What can hang from each mark
Z228: Z13 Z642
Z47: Z85 Z172 Z788
Z788: Z13
Z85: Z47 Z74 Z863
Z536: Z13
Z172: Z13
Z863: Z85
Z642: Z536
Z283: Z47
Z13: Z85 Z172 Z228 Z536

Each row was made from one small tree. The marks that hang from a mark follow it in brackets, in the order of their numbers. Every link used is in the known rows. Write each row's tree.
Known rows
Z13[Z85[Z74 Z863]]: [ 1.06 -2.89  1.68  1.26  0.07 -0.60  0.52 -2.30  1.19  0.27  2.10 -1.54
  1.62 -1.88  0.10  0.98 -5.22 -1.14 -1.72  0.18 -1.26 -0.08 -3.69  0.45]
Z85[Z47[Z172 Z788[Z13[Z536]]] Z74]: [ 0.69  2.09 -0.69 -0.02 -0.76 -0.98 -1.23  4.77 -1.22 -0.86 -1.67  4.68
 -3.18  0.59 -0.51 -1.99  4.47  3.44  1.40  2.37  3.18 -1.54 -3.82  0.08]
Z788[Z13]: [-2.93  0.39  0.66  3.45 -0.05 -1.24 -1.58 -1.70 -3.05 -1.57 -1.33  2.69
  0.99  0.25 -1.15 -1.85  3.53 -1.65  1.76  1.50 -0.58 -0.76 -0.85 -0.78]
Z172[Z13[Z228 Z536]]: [-2.18  1.07 -0.63 -3.18  2.55 -0.73 -0.88 -2.01 -3.52  1.08 -1.28 -0.73
 -1.56  1.81 -1.32  0.36  1.78 -1.54  2.31 -0.55  1.28  0.89  2.88  0.66]
Z47[Z85 Z172 Z788]: [ 0.94  2.29 -0.46  3.03 -0.31  2.56  0.01  0.14  2.33 -2.49 -0.80 -0.11
 -2.14  0.81 -0.38  0.27  2.86  2.07 -1.53  3.12 -1.95  1.69  0.03 -4.47]
Z788[Z13[Z228[Z642] Z536]]: [-1.32  1.88 -1.77 -1.92  3.25 -3.64  2.66 -0.86 -1.71  0.81 -1.80 -0.26
 -0.80  2.34  0.50  0.62  3.51 -2.48  5.24 -0.41  0.76  0.26  1.27  2.47]
Z13[Z85[Z47[Z788] Z74 Z863] Z536]: [ 3.63 -0.04  0.20 -2.40 -2.18  0.59  0.58  3.32 -0.70  1.62 -0.83  0.43
 -1.49 -1.77  0.30  1.29 -1.56  1.09 -1.41  1.06  0.51  0.08 -3.92  1.97]
Z863[Z85]: [-0.71 -0.68  0.80  0.14  2.28  2.78 -1.25 -1.22  0.54  0.52  0.84  3.34
 -1.21  0.71 -1.80  1.58  0.67 -0.35  0.14  2.28 -2.82  2.17 -0.22 -0.03]
Z228[Z13[Z85[Z47 Z863]] Z642[Z536]]: [ 2.74 -1.77 -1.10  2.41 -5.47 -2.59  0.27  0.35 -0.95  1.19  2.70 -1.69
  2.04 -0.98  2.39  0.72 -0.44 -0.34 -1.84 -2.20 -1.14 -0.07  0.74  0.23]
Z85[Z47 Z74 Z863]: [ 0.82 -0.08  0.49  1.52 -0.81 -1.83 -0.02 -1.02  0.00  0.34 -0.85  1.82
  3.03 -0.30 -1.45 -0.92 -2.21 -0.91 -1.44  1.06 -0.72  0.89 -3.16  0.35]
Z172[Z13[Z85[Z74 Z863] Z228 Z536]]: [-0.03 -2.81  0.31 -3.66  2.28 -2.26 -0.10 -2.26 -2.33  1.79  1.33 -3.07
 -0.69 -0.71  0.43  1.87 -5.29 -3.10  0.94 -2.03  1.89  0.26 -0.62  2.52]
Z642[Z536[Z13[Z85[Z74 Z863] Z172]]]: [-0.21 -3.77  2.90  0.85 -0.77 -1.43  0.48 -2.40  1.18  1.51  1.85 -2.14
  3.82 -0.12  3.40  0.32 -6.95 -0.35 -0.65 -1.16  3.24 -1.83 -0.23 -1.64]
Z228[Z642]: [-0.19  1.30 -2.08  1.23  0.40 -0.23  1.84 -1.29  2.86  0.29  0.49 -0.52
 -1.10  0.53 -1.37 -0.08  2.40  0.83  0.45  0.42 -1.28  1.35 -0.13 -1.45]
Z85[Z47[Z172[Z13] Z788] Z74]: [-0.54  1.93 -1.93  0.91 -1.71  2.24 -3.05  3.26  1.30 -2.05  1.05  2.69
 -4.74 -0.15 -2.33 -1.58  2.96  4.44 -2.32 -0.02  3.17  1.26 -2.21 -2.61]
Z283[Z47[Z172]]: [ 1.46  1.29 -2.27  1.68  1.11 -0.02 -0.97 -1.55  3.36 -0.56  0.23  1.23
 -0.49  0.89 -2.89 -0.55  1.63  1.23 -4.64  3.68 -1.30 -1.62  0.54 -2.90]
Z642[Z536[Z13[Z85[Z74] Z228]]]: [-0.10 -2.26  3.58  0.05  0.39  2.44  0.39 -2.90 -0.56 -3.20  3.53 -1.59
  2.59 -0.74  0.56  3.58 -4.95 -0.35  3.57 -3.78  2.88 -1.51 -1.89  0.46]
Z85[Z47[Z172 Z788[Z13[Z536]]] Z863]: [ 1.83  3.09 -2.15  1.12 -1.23 -4.16 -1.15  3.06 -2.20  1.92 -3.59  4.03
 -2.28  1.64  2.77 -2.36  6.13  1.08 -1.07  3.50  1.81 -0.60 -0.71 -1.07]
Z863[Z85[Z47[Z788] Z74]]: [ 0.72  0.40  0.70 -0.93  1.03  5.11 -1.82  3.27  0.99 -1.60  0.40  5.55
 -2.60 -0.44 -2.97  2.25  0.68  2.40  0.28  1.91 -0.44  2.64 -3.71  1.75]
Z47[Z172[Z13[Z228 Z536]]]: [-0.92  0.77 -1.59 -2.20  2.98 -1.19 -1.09 -1.60 -0.81  1.08 -0.20  0.16
 -2.77  1.91 -0.15 -0.58  2.98  0.27  0.45 -0.22  1.15  0.42  3.28 -1.46]
Z47[Z85[Z74] Z788[Z13[Z172 Z536]]]: [-3.24 -0.02  1.94 -1.49  1.09 -1.10  1.61  2.13 -2.64 -0.27 -3.98 -0.46
 -0.60  2.20  0.06 -1.69 -0.44 -1.16  3.27  3.79  1.06 -0.90 -0.46  0.80]
Z172[Z13[Z85[Z74 Z863]]]: [-0.87 -3.32  0.12  0.48 -0.88 -0.79 -2.10 -2.03 -0.60  0.67  2.78 -2.24
 -0.77 -1.92 -0.42 -0.43 -5.64 -2.06 -2.04 -1.52  1.03  0.11 -2.62 -0.49]
Z283[Z47[Z85 Z172]]: [ 1.18  1.50 -2.04  2.39 -0.17  0.51  0.09 -2.46  2.71 -1.06 -0.93 -1.45
  0.04  0.91 -3.17 -0.62 -0.49 -0.64 -4.92  4.56 -3.17 -1.51  0.59 -4.00]
Z172[Z13]: [-3.05  0.07 -1.00  1.43 -0.62  0.48 -2.71 -1.96 -1.53 -0.70  0.41  0.19
 -1.82 -0.05 -2.36 -1.96  1.74 -0.63 -0.37  0.05  0.41  0.48  1.09 -2.39]
Z228[Z13[Z85 Z172 Z536] Z642]: [-0.53 -2.46 -0.37 -2.57 -1.36 -1.42  1.73  3.27  1.31  3.15  1.59 -2.41
  0.01 -0.68  1.06 -1.94 -0.04  0.86  0.08 -1.04 -1.39 -0.80  3.55  2.23]
Z13[Z228 Z536]: [-0.29  1.09  0.92 -2.35  3.16 -0.45  1.63 -1.99 -1.91  0.67 -1.75  0.35
  0.87  1.65 -1.00  1.35  2.23 -0.61  2.49  1.15 -1.26  0.73  1.96  1.43]
Z863[Z85[Z47[Z172]]]: [ 1.64  1.16 -1.20  0.64  0.34  2.62 -1.96  1.08  2.28  0.36 -0.35  5.35
 -1.48  0.23 -1.53 -0.77  2.32  2.60 -3.01  1.87 -2.71  1.60 -0.27 -1.75]
Z536[Z13]: [-1.27  1.52  0.55  3.25 -0.59  1.80 -2.11 -0.45  0.24 -0.49  0.00  1.15
  1.43 -0.87 -0.92 -2.07  0.82 -0.22  1.55 -0.15  0.90 -1.57 -1.10 -1.68]
Z863[Z85[Z47[Z172] Z74]]: [ 1.55 -0.90 -0.03  0.11  1.42  2.50 -1.43  1.11  3.39 -0.30  1.26  5.58
 -1.53 -0.15 -2.59  0.23 -0.98  3.00 -1.82  1.82 -1.47  1.25 -3.06 -0.32]
Z172[Z13[Z85[Z47 Z74 Z863] Z228]]: [-0.05 -1.05 -0.03 -1.25 -0.41 -0.42 -1.73 -1.66 -1.63 -0.94  1.03 -1.51
  1.06 -2.31 -1.19  0.15 -4.71 -2.58 -2.02 -3.59  0.29  1.21 -1.27  2.10]
Z13[Z85[Z863] Z172 Z228[Z642] Z536]: [ 1.36 -0.35 -1.18 -4.80  2.71 -3.50  5.13 -1.42  2.66  3.98 -1.14 -4.14
  1.43  1.36  3.51  1.33 -2.29 -1.17 -0.30 -0.59 -1.31  1.75  4.40  2.05]
Z47[Z85[Z74] Z788[Z13[Z228]]]: [-2.63  0.86  2.02  1.65  2.76  0.86  0.37 -0.95 -2.73 -5.12 -1.63 -0.33
  1.02  1.19 -0.74  2.14 -0.31 -3.09  4.93  0.35  0.26  0.86 -2.44  1.83]

Write each row's tree
[ 2.08 -0.29  0.19  2.98 -4.46  1.24 -3.22  3.91 -1.79 -0.53  0.68  0.89
  0.66 -3.03  1.52 -0.96  1.55  0.30 -2.85 -0.82 -1.78  0.82 -0.47  2.05]
Z228[Z13[Z85[Z47[Z788] Z863]]]
[-2.90 -1.26  0.62 -1.37  0.95 -2.61  3.43 -2.71 -1.00 -1.25  0.30 -2.68
  1.88  2.20  2.58  2.09  0.59 -1.24  1.97 -2.23  0.28  0.13  4.81 -0.25]
Z788[Z13[Z85 Z172 Z228[Z642[Z536]]]]
[-2.80 -2.65  3.14 -3.75  2.93 -1.80  2.24 -0.47 -2.27 -0.27 -1.52 -0.83
  2.15  0.32  0.37 -0.05 -2.57 -2.03  3.20 -0.74  0.48 -1.54  0.77  3.92]
Z788[Z13[Z85[Z74] Z172 Z228 Z536]]
[-1.99 -1.63  1.70 -1.07 -0.02 -1.96 -0.31  1.93 -1.90  2.69 -1.23  1.27
  2.07  1.75  0.43 -3.16  2.29  0.36  1.05  2.15 -0.90 -1.20  4.35  1.49]
Z228[Z13[Z172 Z536]]
[-1.46 -3.49  0.95  0.33 -2.83 -1.01  1.88  0.64  0.82  0.70  3.45 -2.39
  1.31  0.48  2.22  0.34 -0.15  1.42 -0.53 -1.65 -0.88 -0.35  4.63 -0.64]
Z228[Z13[Z85 Z172] Z642[Z536]]
[ 0.87  2.40 -4.19 -1.31 -0.35  1.10 -1.54  1.62  0.10  0.96 -1.68 -2.10
 -5.93  2.01 -2.40 -0.55  1.57  0.42 -3.83  4.37  1.31 -1.39  1.40 -3.69]
Z283[Z47[Z85 Z172[Z13[Z536]] Z788]]
[ 0.08 -1.26  1.80  2.51 -3.05  2.77 -1.12 -1.48 -1.29 -0.92  2.04 -0.89
  1.32 -1.44  0.74  1.07 -1.26  0.67  0.63 -1.84  1.54 -2.67 -0.14 -2.61]
Z642[Z536[Z13[Z85]]]
[ 0.56 -1.24  1.47  2.56  1.00 -1.72  1.08 -3.66  0.16 -0.27 -0.36 -1.70
  2.79  0.56 -0.49  0.19 -5.33 -3.04 -0.11  2.54 -2.28  0.73 -3.19 -1.00]
Z47[Z85[Z74 Z863]]
[ 2.04 -0.30  1.38 -0.17 -0.28  2.43  0.28 -0.14  2.30 -3.39  1.57  0.69
  1.48 -2.50 -1.79  1.03 -1.97  2.17 -1.92 -2.18 -1.89  0.66 -1.69  0.73]
Z13[Z85[Z47[Z172] Z74] Z228]
[-0.34  0.88  2.05 -0.14 -2.98  5.13 -1.58  5.18  1.87 -1.63 -0.52  0.72
  0.33 -2.76 -0.93 -2.04 -1.56  3.59 -1.02 -1.91  2.36 -0.80 -2.24  0.83]
Z536[Z13[Z85[Z47[Z788] Z74] Z172]]
[ 0.29 -1.10  1.19 -0.53  1.07  3.19 -1.39  1.05  0.57 -0.29  0.63  4.73
 -0.16 -0.69 -3.52  0.65 -1.81  0.49 -0.01  1.17 -2.05  1.76 -3.88  1.73]
Z863[Z85[Z47 Z74]]
[-0.16 -1.56  2.53  1.77 -1.30  3.36 -1.93 -0.01  1.65 -1.76  2.68 -0.60
  0.89 -3.56 -1.28 -0.80 -4.66  0.62  1.30 -2.47  1.42 -2.68 -4.76  0.27]
Z536[Z13[Z85[Z74]]]
[ 1.60 -1.14 -0.17  3.12 -2.24 -3.02 -1.76  0.31  0.04 -0.83  0.11  1.88
  1.22 -2.07  0.79 -2.46 -2.23 -0.36 -2.93 -0.38 -0.14 -2.09 -4.39 -0.03]
Z788[Z13[Z85[Z47[Z172] Z74 Z863]]]
[-1.03 -1.08  1.80 -4.31  1.90  0.64  2.93 -0.98 -0.84  1.42 -1.58 -1.92
  1.98  0.34  0.02  1.03 -0.69 -0.44  0.14 -0.02 -2.33  0.60  4.62  1.80]
Z13[Z85 Z172 Z228 Z536]
[ 1.72  0.28  0.10 -1.57 -3.77  1.74  0.58  1.75 -2.55  1.28 -1.60  0.33
 -0.22 -2.75 -2.41 -0.85  0.59  0.85 -1.81  0.50 -2.82 -0.90 -0.78  0.71]
Z13[Z85[Z47] Z536]
[-1.03 -0.74 -0.07  0.45  0.20 -1.73  2.53 -3.31 -2.03 -2.24  1.50 -2.13
  0.54  0.48  1.55  3.53  1.17 -2.01  3.31 -2.93  0.61 -0.01  1.32 -0.07]
Z788[Z13[Z85 Z228[Z642[Z536]]]]
[ 0.19 -1.91 -0.45  2.12 -2.31  0.75 -0.55  1.39  1.36 -0.42  3.70 -2.06
 -0.33 -2.60 -0.02 -0.40  0.42  0.36 -0.01 -2.61 -2.49 -0.23 -0.13  1.36]
Z228[Z13[Z85] Z642]
[ 1.34  1.68  0.06  1.18 -0.74  0.15 -0.34  1.62  0.37 -0.67 -0.62  2.43
  0.17  0.19 -0.54  0.50  0.52  1.20 -1.51  1.92  0.75  2.22 -3.35  0.28]
Z85[Z47[Z788] Z74 Z863]
[-0.91  1.55 -1.02 -4.63  3.91 -2.19  4.91 -0.74  2.00  2.33 -2.12 -1.66
  0.52  3.12  0.53  0.47  1.66  0.49  2.11  0.52 -0.46  2.08  5.07  1.29]
Z13[Z172 Z228[Z642] Z536]
[ 0.46  1.72 -4.01  0.91  2.47 -3.69  0.97 -4.14  3.12  0.76  0.01 -4.89
 -1.04  1.94  2.33 -0.32 -1.39 -2.94 -1.28 -1.18 -0.34  2.85  2.62 -3.02]
Z47[Z85[Z863] Z172[Z13[Z228[Z642]]]]
[-2.33 -0.69  1.60  1.55  1.17  0.37 -0.46 -2.42 -3.27 -3.16 -0.29 -0.06
  2.05 -1.35 -0.38  0.39  0.73 -3.00  1.83 -2.03 -1.81 -0.61  0.12  2.18]
Z788[Z13[Z85 Z228]]
[ 3.02  1.91 -0.80  1.90 -0.36 -0.52 -0.68  1.93  2.84 -0.58 -0.10  3.13
 -1.08  0.61  0.73 -0.21  1.55  3.67 -3.15  2.08  1.06  1.91 -2.94 -1.64]
Z85[Z47[Z172 Z788] Z74 Z863]
[-1.74 -1.56  2.43  1.03 -2.48  1.46 -0.04 -1.26 -0.10  0.20  0.93 -1.29
  2.87 -0.43  1.64 -0.86 -1.77  1.09 -0.31 -1.21  1.55 -2.23  2.76 -3.33]
Z642[Z536[Z13[Z85 Z172]]]
[-2.81  0.09  2.12  1.62 -0.82  0.30  0.18 -1.46 -0.25  0.66 -0.33  0.44
  2.71  1.82  1.30 -1.39  0.53  1.38  1.46  0.76  2.69 -1.23  3.38 -3.51]
Z642[Z536[Z13[Z172]]]
[ 1.95  2.79 -1.41  1.21 -5.53  4.07 -0.01  3.35  0.90 -0.85  1.55 -0.92
 -2.37 -1.87  1.03  1.61  2.04  3.34  0.24 -3.32  3.33 -0.10 -0.99 -2.24]
Z228[Z642[Z536[Z13[Z85[Z47[Z788]]]]]]
[-1.44  1.08 -0.44  0.73 -0.91 -0.93  2.02 -1.14  2.53  1.55  0.38 -1.42
  1.34  2.37  2.00 -0.69  0.62  1.60  1.81 -0.70  3.34 -0.53  3.48 -3.68]
Z228[Z642[Z536[Z13[Z172]]]]
[ 0.22 -1.16 -0.54 -2.90  1.40 -2.15 -0.57 -2.33 -3.15  2.55 -0.03 -3.42
 -0.77 -0.57  1.76  0.96 -2.15 -3.57 -0.50 -1.78  0.27  0.77  2.06  1.27]
Z172[Z13[Z85[Z863] Z228 Z536]]
[ 0.28  2.42 -5.13 -0.42  2.15 -0.66  0.70 -2.60  3.57 -0.97 -0.01 -4.77
 -2.38  1.90 -2.21  0.79 -1.26 -2.07 -2.81 -0.26 -0.54  0.33  2.95 -2.79]
Z283[Z47[Z85 Z172[Z13[Z228[Z642]]]]]
[-1.89 -0.51  1.93  1.03 -1.46  2.68 -1.03  0.30  1.60  0.01 -0.12 -1.39
  2.48 -2.24  0.09 -2.85 -1.66  0.76 -1.20 -1.52 -0.32 -1.74  1.49 -1.00]
Z536[Z13[Z85 Z172]]
[-2.95  2.09  0.71 -2.01  3.11  2.12 -1.49  2.76 -1.95 -1.55 -3.95  5.58
  0.23  2.35  0.15  0.54  4.69 -0.61  1.19  0.93 -0.40  3.11  3.38  3.24]
Z863[Z85[Z47[Z788[Z13[Z172 Z228]]]]]
[ 0.78  3.53 -1.73  0.63 -1.80 -0.77 -1.66  4.16 -2.32 -0.34 -3.60  4.84
 -3.26  0.85  0.42 -2.74  7.73  2.74  0.07  2.64  1.67 -1.06 -0.58 -1.09]
Z85[Z47[Z172 Z788[Z13[Z536]]]]
[ 2.20  0.57 -0.21 -0.38  1.30  4.67 -2.05  3.73  3.81 -1.07  1.20  5.94
 -3.92  0.29 -1.68  1.50  1.77  4.81 -1.45  2.10  0.16  2.39 -3.10 -0.30]
Z863[Z85[Z47[Z172 Z788] Z74]]
[ 3.26 -0.86 -2.24 -0.87 -3.82 -2.92  0.21  3.39 -0.88  3.71  0.53 -1.65
  0.49 -2.24  1.59 -1.54 -0.27 -0.60 -1.28 -1.67 -1.91 -0.51 -0.26  3.06]
Z228[Z13[Z85[Z47 Z863] Z536] Z642]
[ 0.54 -0.91  0.77 -1.09  2.01 -3.92  0.91 -2.01 -4.10  1.30 -1.94 -1.32
  1.76  0.33  2.90  0.95 -0.43 -4.68  1.73 -0.25 -0.71 -1.05  0.44  3.00]
Z788[Z13[Z85[Z863] Z228 Z536]]
[ 0.81  0.55 -0.87  0.40 -0.97  0.27 -0.95  3.18 -0.91 -0.11 -0.70  1.49
 -4.40 -0.88  1.69 -0.25  4.60  2.39  0.01  1.66  1.06 -1.80 -1.20 -0.90]
Z47[Z172 Z788[Z13[Z85 Z536]]]
[ 1.75 -4.96  2.27 -0.07 -0.82 -2.70 -1.05  0.93 -1.34  2.55  2.79 -1.22
  1.54 -1.59  1.66 -0.06 -4.60 -1.73  0.87 -0.48 -0.57 -1.93 -2.68  3.47]
Z228[Z13[Z85[Z74 Z863] Z536]]
[ 0.20  0.72 -0.58 -0.92  2.18 -1.26  2.18 -1.50  4.50  1.93 -0.29 -4.09
  3.00 -0.12  4.01  0.03 -3.86 -1.60 -0.35 -4.08  0.75  1.00  3.24  1.00]
Z536[Z13[Z85[Z863] Z172 Z228[Z642]]]
[ 0.50  1.41 -0.41  0.28  0.46  2.53  0.69 -0.88  3.01 -1.53  1.50 -3.03
  0.40 -1.87  0.55  1.45 -1.57 -0.61  2.11 -5.25  0.25  0.05 -0.27  1.24]
Z536[Z13[Z85 Z228[Z642]]]
[-1.12 -0.73  1.19 -1.23  1.47 -0.74  0.31 -1.22 -4.51 -0.68 -1.48 -0.29
  0.44 -0.79  0.44  1.03  1.10 -2.84  3.10 -1.02 -0.97 -1.24  0.34  3.08]
Z788[Z13[Z85 Z228 Z536]]
[ 0.57  1.68 -1.84 -3.34  3.20 -1.47  3.99 -1.26  1.01  1.53 -0.61 -1.15
 -0.86  1.99 -0.30  2.01  2.26 -0.28  3.53 -0.20 -0.91  1.84  1.83  1.25]
Z13[Z228[Z642] Z536]
[ 0.00  2.75 -2.22  3.44  0.02  0.28 -1.45  0.74  0.56 -2.90 -2.75  0.25
 -1.83  1.29 -1.29 -0.32  3.06 -0.96 -2.66  4.59 -0.12 -2.26 -0.59 -3.13]
Z283[Z47[Z85 Z172 Z788[Z13]]]
